Every row comes from one small tree of marks. The marks that hang from a mark follow it in brackets, in the order of their numbers. Every link used is in the known rows. Which tree was each row made from?
In the rows, 128 means zero.
Known rows:
j_119{j_314{j_439 j_564}}: [143  93 137 152  95 131 110 108  99 115 156 152 141 124 139 135 130 160
 111 137 148 143 159 124 143 127 163 120 132 164 107 151 127 112 112 134
 149 155  90]
j_439{j_305{j_119 j_405 j_564{j_314{j_692 j_742}}}}: [123  56 129 149  38 156 104 112  85  91 121 167 143  94 155 140 122 136
 108 125 128  66 123 108 161 160 186 120 134 191  94 102 139  83 124 190
 156 111  64]
j_422{j_742{j_314}}: [104 140 109 132 131 145 124 125 149 128 113 121 135 117  91 118 121 131
 118 119 110 158 129 138  99 124 118 131 123 120 125 137 142 144 129 121
 129 146 145]
j_439{j_305{j_119{j_314{j_742}} j_251 j_405}}: [133  65 128 140  59 161 117 123 103  87 123 158 143 120 160 143 141 123
 105 138 160  76 124 100 160 172 190 118 134 155  92 115 141 103 142 187
 160 130  91]
j_244{j_314{j_439{j_305{j_119 j_251 j_564}}} j_422}: [119  83 122 141 102 156 121 131 135 110 124 154 156  89 126 112 100 145
 112  97 146 115 153 114  97 142 172 134 101 165 105 122 130 143  89 137
 155 179 139]
j_244{j_422{j_251 j_742}}: [141 119 121 137 124 170 102 146 158 108 118  98 147 128 103 114 108 122
 129 113 109 139 130 133  71 129 125 119 109  85 127 139 142 163 136 110
 132 166 122]
j_422{j_251{j_305{j_119 j_439 j_564{j_314}}} j_742}: [ 90  74 127 136  86 180  91 126 111  87 122 133 149 124 109 166  78 135
 103 103 118  95 128 104  85 151 167 115 113 126 110 136 164 118 132 158
 140 126 143]
j_251{j_305{j_314{j_119}}}: [106 112 145 147 120 127 115 129 107 119 148 127 145 119 128 154  96 132
 117 109 157 119 132 126 126 140 159 138 140 169 122 117 132 111 110 145
 128 111 137]
j_422{j_251 j_742{j_314{j_119 j_305}}}: [ 94 124 111 144 114 146 117 129 140 109 111 119 160 130 101 106 104 145
 103 127 118 140 137 135  79 132 141 120 112 105 114 157 146 155 119 128
 145 171 148]
j_742{j_314{j_305{j_564}}}: [ 97 128 116 133 119 117 139 120 127 128 122 145 147 109 117 111 118 143
 106 123 142 130 142 123 120 142 152 129 123 163 115 135 123 117 104 141
 131 155 142]
j_119{j_305{j_251 j_314{j_564}}}: [129  86 131 156 104 147 119 123  70 120 140 136 146 130 165 150 128 147
 115 126 168 108 139  92 170 158 173 120 124 142 100 135 136 108 134 174
 141 152 130]
j_244{j_314 j_422}: [127 130 120 139 149 144 127 136 156 130 123 120 144  87  98  98 112 125
 132  93 137 152 139 135  83 130 125 132 114 134 128 124 134 157 104 106
 124 166 141]
j_314{j_439 j_564{j_305} j_742}: [160 103 125 124  87 131 136 123 112 123 142 168 143 137 161 111 104 159
 109 149 129  98 167 139 148 142 159 145 110 150 113 147  91 106  57 156
 169 141 110]
j_742{j_314}: [ 99 140 118 122 143 129 139 122 147 137 121 131 135 113 100 110 129 124
 117 115 137 154 132 128 113 130 124 135 125 142 125 130 139 134 119 125
 125 140 151]
j_305{j_119 j_251 j_314 j_405 j_564}: [ 95  29 147 176  47 176 127  87  99  66 142 151 147 121 160 197 153 153
 114 127 147  53 122  62 157 164 222 106 151 206  85 126 151  92 152 194
 126 124 104]
j_119{j_305 j_314{j_439 j_692}}: [154  81 137 171  83 149  98 106  63 108 154 165 130  92 152 131 100 141
 106 129 164 160 140 129 172 138 181 120 122 167  86 123 129  96 135 177
 149 147  73]
j_564{j_314}: [130 116 140 134 114 144 108 133  93 117 129 130 137 117 134 143 134 134
 131 123 135 118 120 139 145 142 131 129 147 149 122 132 157 100 135 145
 126 123 116]
j_692{j_314}: [118 115 119 133 108 131 119 134 121 140 144 139 132 112 113 107 127 135
 112 135 165 140 135 148 126 127 130 102 139 127 111 132 123 141 107 119
 134 129 123]
j_60{j_314}: [132 134 127 130 115 132 129 122 115 147 115 130 128 117 140 119 163 141
 117 116 136 138 133 158 112 117 115 147 147 134  93 122 125 119 129 125
 129 128 125]
j_422{j_251}: [117 114 128 126 130 141 120 130 134 116 124 119 135 144 124 127 122 123
 121 123 135 120 127 120 104 132 127 116 119  98 125 143 147 142 136 124
 135 137 140]
j_422{j_251{j_305{j_405 j_439}} j_742{j_314}}: [ 82 105 110 140 112 154 117 124 150 106 112 121 144 118  84 129  90 116
 106 106 133 137 135 103  66 147 133 131 100 117 124 142 162 135 132 130
 139 136 160]
j_422{j_251{j_305{j_405 j_439}}}: [106  93 128 136 109 137 121 126 129 107 127 128 137 130 121 139  97 113
 116 115 150 107 134  93  96 151 143 127 106 124 127 133 148 119 132 137
 137 118 142]
j_422{j_251{j_305{j_119}} j_742{j_314{j_439 j_692}}}: [ 91 101 118 139 111 161 108 119 142  99 127 131 144 123  91 132  73 131
  98 111 122 139 134 124  81 139 155 139 104 138 115 137 153 146 116 143
 146 140 153]
j_305{j_564{j_314{j_119 j_439 j_692 j_742{j_422}}}}: [140  81 141 149  78 160 113 104  97  96 146 167 145 111 145 144 114 175
 114 128 118  95 135 150 153 131 182 133 132 188  95 131 128  99  95 170
 149 142  75]
j_314{j_244 j_692 j_742{j_422}}: [193 151 114 122 154 163 136 119 163 106 160 145 119 140 115 108 123 137
 114 147 128 144 113 211 167 152 155 129 136 121 112 120  91 140  65 169
 136 119  78]
j_742{j_314{j_119 j_305 j_439}}: [100 125 125 149 103 109 143 120 122 123 130 157 164 109 131  92 104 164
 100 139 142 142 159 134 119 131 171 143 113 177 110 144 109 128  74 142
 151 171 140]
j_564{j_305{j_119 j_314{j_244} j_405 j_439}}: [111  76 137 144  55 164 110 121  92  97 137 154 138  98 148 154  99 114
 112 121 138  93 126  98 137 167 192 108 139 168 102 105 132  79 133 205
 127  93 111]
j_251{j_422{j_742}}: [146 151 105 138 126 176 108 126 154 122 133  97 144 122 107 141 101 149
 127 122  84 139 133 136  95 133 122 120 127 113 143 133 133 148 123 135
 135 156 121]
j_251{j_305{j_439} j_422}: [130 130 116 129 122 167 110 128 137 119 150 123 146 111 115 165  61 135
 116 103 125 116 144 108  98 160 153 135 114 149 143 114 130 116 104 159
 138 128 141]
j_305{j_405}: [131 111 126 155  99 118 141 114 134 120 119 121 128 115 131 115 143 120
 137 138 127 123 129 105 126 135 124 133 122 145 133 127 128 116 136 127
 126 121 102]
j_564{j_305{j_251{j_422} j_405 j_439}}: [137  91 120 130  69 167 126 124 114 108 127 146 134 120 158 157 100 121
 124 130 131  75 136  79 128 171 166 136 110 145 117 119 138  93 157 195
 146 137 125]
j_60{j_314{j_119 j_439 j_692}}: [139 113 133 160  85 128 129 101 101 131 136 162 136 111 157 114 140 177
 107 133 125 142 148 175 133 101 156 167 137 184  74 124 107 122 104 146
 152 142  92]
j_405{j_305{j_251 j_439}}: [125  96 120 129 123 153 113 121 104 123 122 149 124 110 132 165 137 131
 115 139 150  66 122  92 134 168 176 144 134 151 108 120 149 106 125 161
 133 124 141]
j_742{j_422}: [148 132 131 116 128 146 118 135 145 127 138 105 141 121 115 113 128 132
 130 124 119 133 133 131  93 127 128 127 116 108 137 126 127 146 126 124
 130 158 113]
j_60{j_314{j_692}}: [141 130 124 141 114 133 126 108 113 141 129 143 119 113 141 123 156 146
 116 121 129 144 129 172 130 114 125 157 149 157  85 115 121 121 136 137
 131 124 101]
j_692{j_314{j_244}}: [129 126 115 131 119 133 125 138 126 139 147 139 128 126 112 102 129 137
 106 141 170 146 130 165 144 139 137  96 141 120 109 132 110 139  80 133
 132 122 124]
j_119{j_305{j_314{j_439}}}: [123  94 135 160  98 141 110 127  75 123 137 139 143 103 153 134 108 137
 114 118 160 136 139 111 150 140 160 114 123 144 105 123 130 104 122 160
 138 137 125]
j_692{j_314{j_564{j_305{j_405 j_439}} j_742{j_422}}}: [144 100 113 128  79 148 121 131 122 133 153 149 146 105 121  93 119 145
 106 142 158 117 155 146 121 146 147 106 125 127 107 138 107 128  79 143
 152 139  94]
j_422{j_251{j_305{j_119 j_314 j_405 j_439}} j_742}: [ 88  79 125 154  88 171  98 123 127  85 128 121 149 119 103 160  89 122
 107 109 129 113 128 100  79 151 161 112 120 125 115 135 162 127 141 147
 136 117 141]
j_742{j_422{j_251{j_305{j_564}}}}: [133 109 134 115 122 153 109 135 141 117 137 102 147 131 111 125 106 129
 120 109 130 112 135 114  74 137 139 125 104 105 134 129 140 142 123 129
 136 157 126]

Which tree is each row?
[121  54 125 166  52 162 123  87 100  82 137 186 132  87 140 163 124 148
 117 125 127  83 131 108 158 155 182 123 130 204  93 124 142  67 129 183
 140 105  66]
j_305{j_405 j_439 j_564{j_314{j_692 j_742}}}
[183 127 120 145 104 139 140 106 110 112 161 174 138 150 157 100  99 176
 106 162 112 109 140 192 202 149 193 146 129 170  96 132  69 117  31 202
 157 125  54]
j_314{j_119 j_244 j_564{j_305} j_692 j_742}
[132  77 124 143  61 135 127 121 107 101 129 169 138 130 158 121 112 151
  96 142 137  95 142 119 162 154 192 119 112 170 102 119  99 100  62 178
 162 123 103]
j_314{j_244 j_439{j_305{j_119 j_405 j_564}}}
[134 123 118 157 117 129 141 103 138 121 152 158 153 125 118  87 104 178
 104 137 122 161 160 153 145 126 179 153 107 191 108 142  96 146  46 149
 151 170  99]
j_742{j_314{j_119 j_244{j_422} j_439 j_564 j_692}}
[160  89 132 163  88 139 108 117  59 119 150 154 143 119 158 116 112 159
  99 137 168 152 156 121 178 152 184 109 115 149  95 141 110  93  83 175
 151 155  85]
j_119{j_305 j_314{j_244 j_439 j_564}}
[188 124 117 134 122 145 144 130 150 112 151 154 149 156 140  92 118 170
 107 153 133 129 163 173 156 151 168 132 110 132 115 154  69 133   4 143
 159 150 100]
j_314{j_244{j_422} j_439 j_564 j_742}
[101  68 131 137  76 163 107 110  85  99 136 177 138 102 139 176 113 155
 112 108 128  87 135 104 142 144 179 111 130 178  97 129 151  78 132 171
 137 121 112]
j_305{j_439 j_564{j_314}}
[140 115 133 129 130 154 109 148 149 113 127 103 146 128 113 118  96 112
 128 106 135 126 132 122  81 140 133 130 107 105 132 128 137 148 122 118
 129 151 130]
j_244{j_422{j_251{j_305}}}
[142 118 118 160  92 147 120 143 120  89 136 145 174 133 139 100  82 169
  98 146 127 121 147 157 120 159 206 110 109 123 101 147  90 136  58 171
 151 171 107]
j_314{j_119 j_244{j_422{j_251 j_742}} j_305{j_439}}
[114 100 126 141  81 132 121 129  97  98 137 162 155 107 149 136  95 147
 104 140 135  98 143 112 129 160 196 113 124 158 107 128 109 107 108 172
 139 134 124]
j_314{j_305{j_119 j_439}}
[152  82 114 157  73 125 127 103 110 103 148 185 120 130 157 123 105 156
  98 149 134 112 139 145 190 146 188 138 112 195  95 115  94 104  75 182
 169 123  73]
j_314{j_244 j_439{j_305{j_405 j_564}} j_692}
[170 127 111 149 105 145 154 127 142  94 132 140 152 136 157 123 131 146
 115 164 150  84 137 140 150 183 167 130 130 134 115 145 101 114  91 171
 151 154 111]
j_314{j_305{j_251{j_422} j_405} j_742}
[155  98 129 163 117 171 147 120 151  82 145 132 139 146 143 151 167 128
 122 143 176 103 118 137 168 177 174 117 154 141 100 138 129 116 111 169
 130 127 113]
j_305{j_251 j_314{j_244{j_422} j_742} j_405}
[159 127 135 131 110 150 112 144 102 104 137 134 156 114 139 121 128 143
 120 138 145 107 128 169 141 163 149 125 147 137 116 139 133  99  99 158
 139 142 101]
j_564{j_314{j_305 j_742{j_422}}}
[161 103 125 173  91 112 138  91 102 112 173 178 146 153 160 106 100 210
 103 168 111 131 165 160 191 122 203 154 110 205 101 148  70 132  27 170
 168 153  65]
j_314{j_119 j_244 j_439 j_564 j_692}
[123  83 124 139  97 147 107 126  99 106 144 160 135 134 158 165 133 135
 106 127 165  90 124 124 173 154 175 126 145 163  93 116 147 116 154 175
 162 135 115]
j_439{j_305{j_251 j_314{j_692}}}
[122 110 122 141  82 127 127 117  91 132 120 159 142 106 157 128 144 162
 100 121 142 111 148 146 117 134 156 138 140 160  76 126 111  96 116 151
 140 140 120]
j_60{j_314{j_305{j_439 j_564}}}
[157 100 133 145 103 143 118 109 112 107 156 161 141 126 137 130 134 158
 106 142 153 140 155 149 151 135 165 118 139 153 102 153 118 111  90 141
 154 146  86]
j_119{j_314{j_439 j_564 j_742}}
[122 109 117 132 104 172 108 118 128 113 149 134 146 109 120 178  59 148
 111  95 118  96 146  96 102 158 168 129 112 168 133 113 129 104 101 169
 140 131 132]
j_251{j_305{j_439 j_564} j_422}
[131  91 142 153  63 141 123 122 101 109 133 148 143 104 158 128 109 128
 119 134 141 100 138 126 137 144 164 131 136 165 106 120 122  90 117 175
 145 118 102]
j_564{j_305{j_314{j_119 j_439 j_742} j_405}}
[111 103 140 156 109 120 123 123 118 117 141 119 135 112 125 150 110 114
 124 113 162 117 130 106 123 150 144 139 137 173 130 114 137 100 125 139
 122  99 128]
j_251{j_305{j_314 j_405}}
[119 125 110 132 123 128 135 114 136 125 138 168 128 120 117 105 110 141
  96 130 145 154 138 154 155 141 160 143 118 175 106 122 116 128  80 159
 153 138 126]
j_742{j_314{j_244 j_439{j_305} j_692}}
[157 130 127 144 145 165 118 115 141 103 170 139 131 128 117 142 134 139
 113 129 148 145 116 192 162 146 163 111 165 144 105 124 118 129  94 163
 128 113  94]
j_305{j_314{j_244 j_692 j_742{j_422}}}
[128 140 115 121 157 144 142 127 157 129 128 135 139  96  99 100 127 132
 121 106 145 144 134 158 101 137 123 128 125 124 124 130 129 147  85 122
 133 147 145]
j_244{j_314{j_742{j_422}}}
[130  92 129 141  67 137 129 119 100 127 114 155 139 115 166 122 157 152
 102 128 147 108 147 134 124 131 153 154 132 162  77 120 122 107 119 151
 158 137 120]
j_60{j_314{j_439{j_305{j_119 j_251 j_405}}}}
[106 133 122 145 129 129 137 103 137 126 137 149 139 108 108 107 115 147
 114 124 123 158 132 146 134 118 152 148 126 178 110 126 128 141 112 145
 133 145 114]
j_742{j_314{j_119 j_692}}
[112 128 109 144 120 144 123 113 146 120 127 141 131 113  97 120 109 143
 113 127 109 162 136 147 111 119 133 142 117 147 117 136 135 144 122 129
 141 149 132]
j_422{j_742{j_314{j_439 j_692}}}
[117  75 108 135  85 202 120 104 127  87 140 164 143 135 141 202 106 173
 107 118 115  70 141  84 129 160 197 116 113 151  99 139 144 114 141 188
 154 165 137]
j_305{j_251{j_422{j_742}} j_439 j_564}
[137 111 116 141  89 124 130 139 118 123 151 168 148 110 134  92 112 155
  93 159 182 128 155 175 138 145 160 105 134 139  96 146  92 129  55 136
 159 142 121]
j_692{j_314{j_305 j_439 j_742}}
[164  97 131 170  85 146 135 102  99  97 153 189 145 108 163 105  85 173
 104 154 132 133 146 174 182 129 196 149 111 177  83 127  87 119  62 185
 171 141  70]
j_314{j_119{j_305} j_439 j_692 j_742}
[163 116 122 125 121 144 134 123 149 117 143 119 153 141 123 103 127 148
 119 136 129 107 152 135 109 148 138 133 110 113 132 149 111 138  73 129
 149 149  96]
j_314{j_564 j_742{j_422{j_251{j_305{j_405}}}}}
[144  89 133 157 107 167 141 113 145  86 147 128 143 134 142 158 171 131
 125 141 170  96 124 120 146 165 165 122 151 145 106 140 144 119 140 159
 135 138 112]
j_305{j_251 j_314{j_742{j_422}} j_405}
[169 129 121 155  99 126 129 121 110 126 139 156 137 120 158  99 132 166
 100 141 143 144 148 193 139 135 163 156 135 168  76 125  84 117  74 155
 148 150  96]
j_60{j_314{j_244{j_422} j_305 j_439 j_692}}
[115  78 135 126  70 199 101 126  94  92 148 153 148 115 156 192  89 132
 109 114 137  72 130  90 133 174 206 113 139 158  99 113 148  95 153 218
 140 128 139]
j_564{j_305{j_119 j_251{j_422} j_314 j_439}}
[110  75 127 157  85 161 108 116  67 111 140 163 140 100 150 158 102 145
 102 106 158 115 135 103 164 156 192  94 124 154  89 117 128  84 115 191
 134 123 119]
j_119{j_305{j_314{j_244} j_439 j_564}}
[129 116 137 149  86 127 133 115 103 137 122 149 145 114 157 109 148 172
 108 128 131 136 152 161 115 104 146 158 135 160  82 131 110 120  97 134
 149 146 116]
j_60{j_314{j_119 j_439}}
[134 104 134 124 112 149 113 130 143 114 134 100 147 126 113 121 111 126
 123 113 129 110 135 106  73 139 137 127 102 111 136 129 140 139 126 129
 135 155 117]
j_742{j_422{j_251{j_305{j_405 j_564}}}}
[136 104 113 128 106 140 124 109 140 125 154 149 154 118 118 101 116 166
 102 129 131 135 165 123 116 135 166 156  95 174 115 135 123 148  95 147
 169 194 106]
j_742{j_314{j_439{j_305{j_251}} j_564 j_692} j_422}
[165  91 122 125  83 155 136 132 143  97 134 159 148 128 153 112 130 142
 106 149 152  93 149 139 134 156 167 138 106 131 107 133 110 123  84 158
 181 156 106]
j_314{j_439{j_305{j_251 j_405}} j_742{j_422}}
[120  95 143 154  69 134 116 123  94 119 129 131 140 104 152 133 113 120
 127 126 135 102 130 109 132 140 155 128 139 164 114 114 134  93 145 170
 131 119 102]
j_564{j_305{j_314{j_119} j_405}}
[133  99 130 135 113 150  98 118  89 130 115 138 128  92 125 150 140 138
 120 128 131  66 114 122 137 156 158 136 152 168 110 116 149  87 100 152
 123 110 105]
j_405{j_305{j_564{j_314{j_742}}}}
[146  84 135 140 107 170 104 110  97 102 135 153 128 105 135 162 138 137
 108 148 150  71 115 116 150 170 203 140 152 173  93 116 144 105 109 178
 133 121 106]
j_405{j_305{j_119{j_314{j_439 j_692 j_742}} j_251}}
[104 129 119 137 116 110 142 124 130 127 128 151 151 111 123 100 110 146
 103 134 149 145 155 129 117 140 153 140 114 165 117 142 116 124  87 135
 145 162 153]
j_742{j_314{j_305 j_439}}
[131  99 146 162  82 143 110 127  67 112 124 133 154 101 152 124 123 148
 129 128 135 115 126 126 155 143 154 131 134 163 111 130 149  91 123 165
 134 134  91]
j_564{j_314{j_119{j_305{j_405}}}}
[144 119 122 114  99 168 116 139 116 120 124 125 133 139 151 151  98 125
 124 128 120  87 127 110 126 159 147 138 119 120 122 123 138 114 150 182
 144 151 141]
j_564{j_305{j_251{j_422{j_742}}}}
[109 125 113 152 111 143 124 110 140 116 128 144 141 113 102 115 104 156
 111 130 103 160 139 150 113 114 146 145 116 155 111 138 129 147 111 134
 146 155 122]
j_422{j_742{j_314{j_119 j_439 j_692}}}
[167 125 126 136 129 149 123 116 119 110 154 147 134 140 127 125 145 147
 107 141 155 145 136 168 169 151 161 105 152 132 104 147 112 112  80 153
 137 129  83]
j_119{j_314{j_244 j_564 j_742}}
[154 104 126 149 122 221 121 105 137  65 177 149 146 146 141 192 124 159
 103 138 143  98 109 160 185 183 222 107 173 166  89 124 127 129  96 221
 134 121 110]
j_305{j_119 j_251{j_422} j_314{j_244 j_692 j_742}}
[135 109 121 132  92 151 133 130 117  87 138 175 156 108 146 128 100 143
  98 148 143  93 138 148 141 172 198 109 133 143  99 131  97 105  76 181
 145 121 117]
j_314{j_305{j_119 j_439} j_742}
[147 112 116 144 109 170 119 131  98 120 124 121 142 127 152 140 107 140
 120 126 137 115 131 100 145 160 155 126 106 111 115 128 134 122 137 176
 143 164 134]
j_119{j_305{j_251{j_422{j_742}}}}
[104  60 123 127  87 167 134 105 109  91 137 186 131 139 155 192 124 158
 107 123 145  62 138  78 153 156 201 121 114 162  88 136 140 100 144 183
 149 145 143]
j_305{j_251 j_439 j_564}
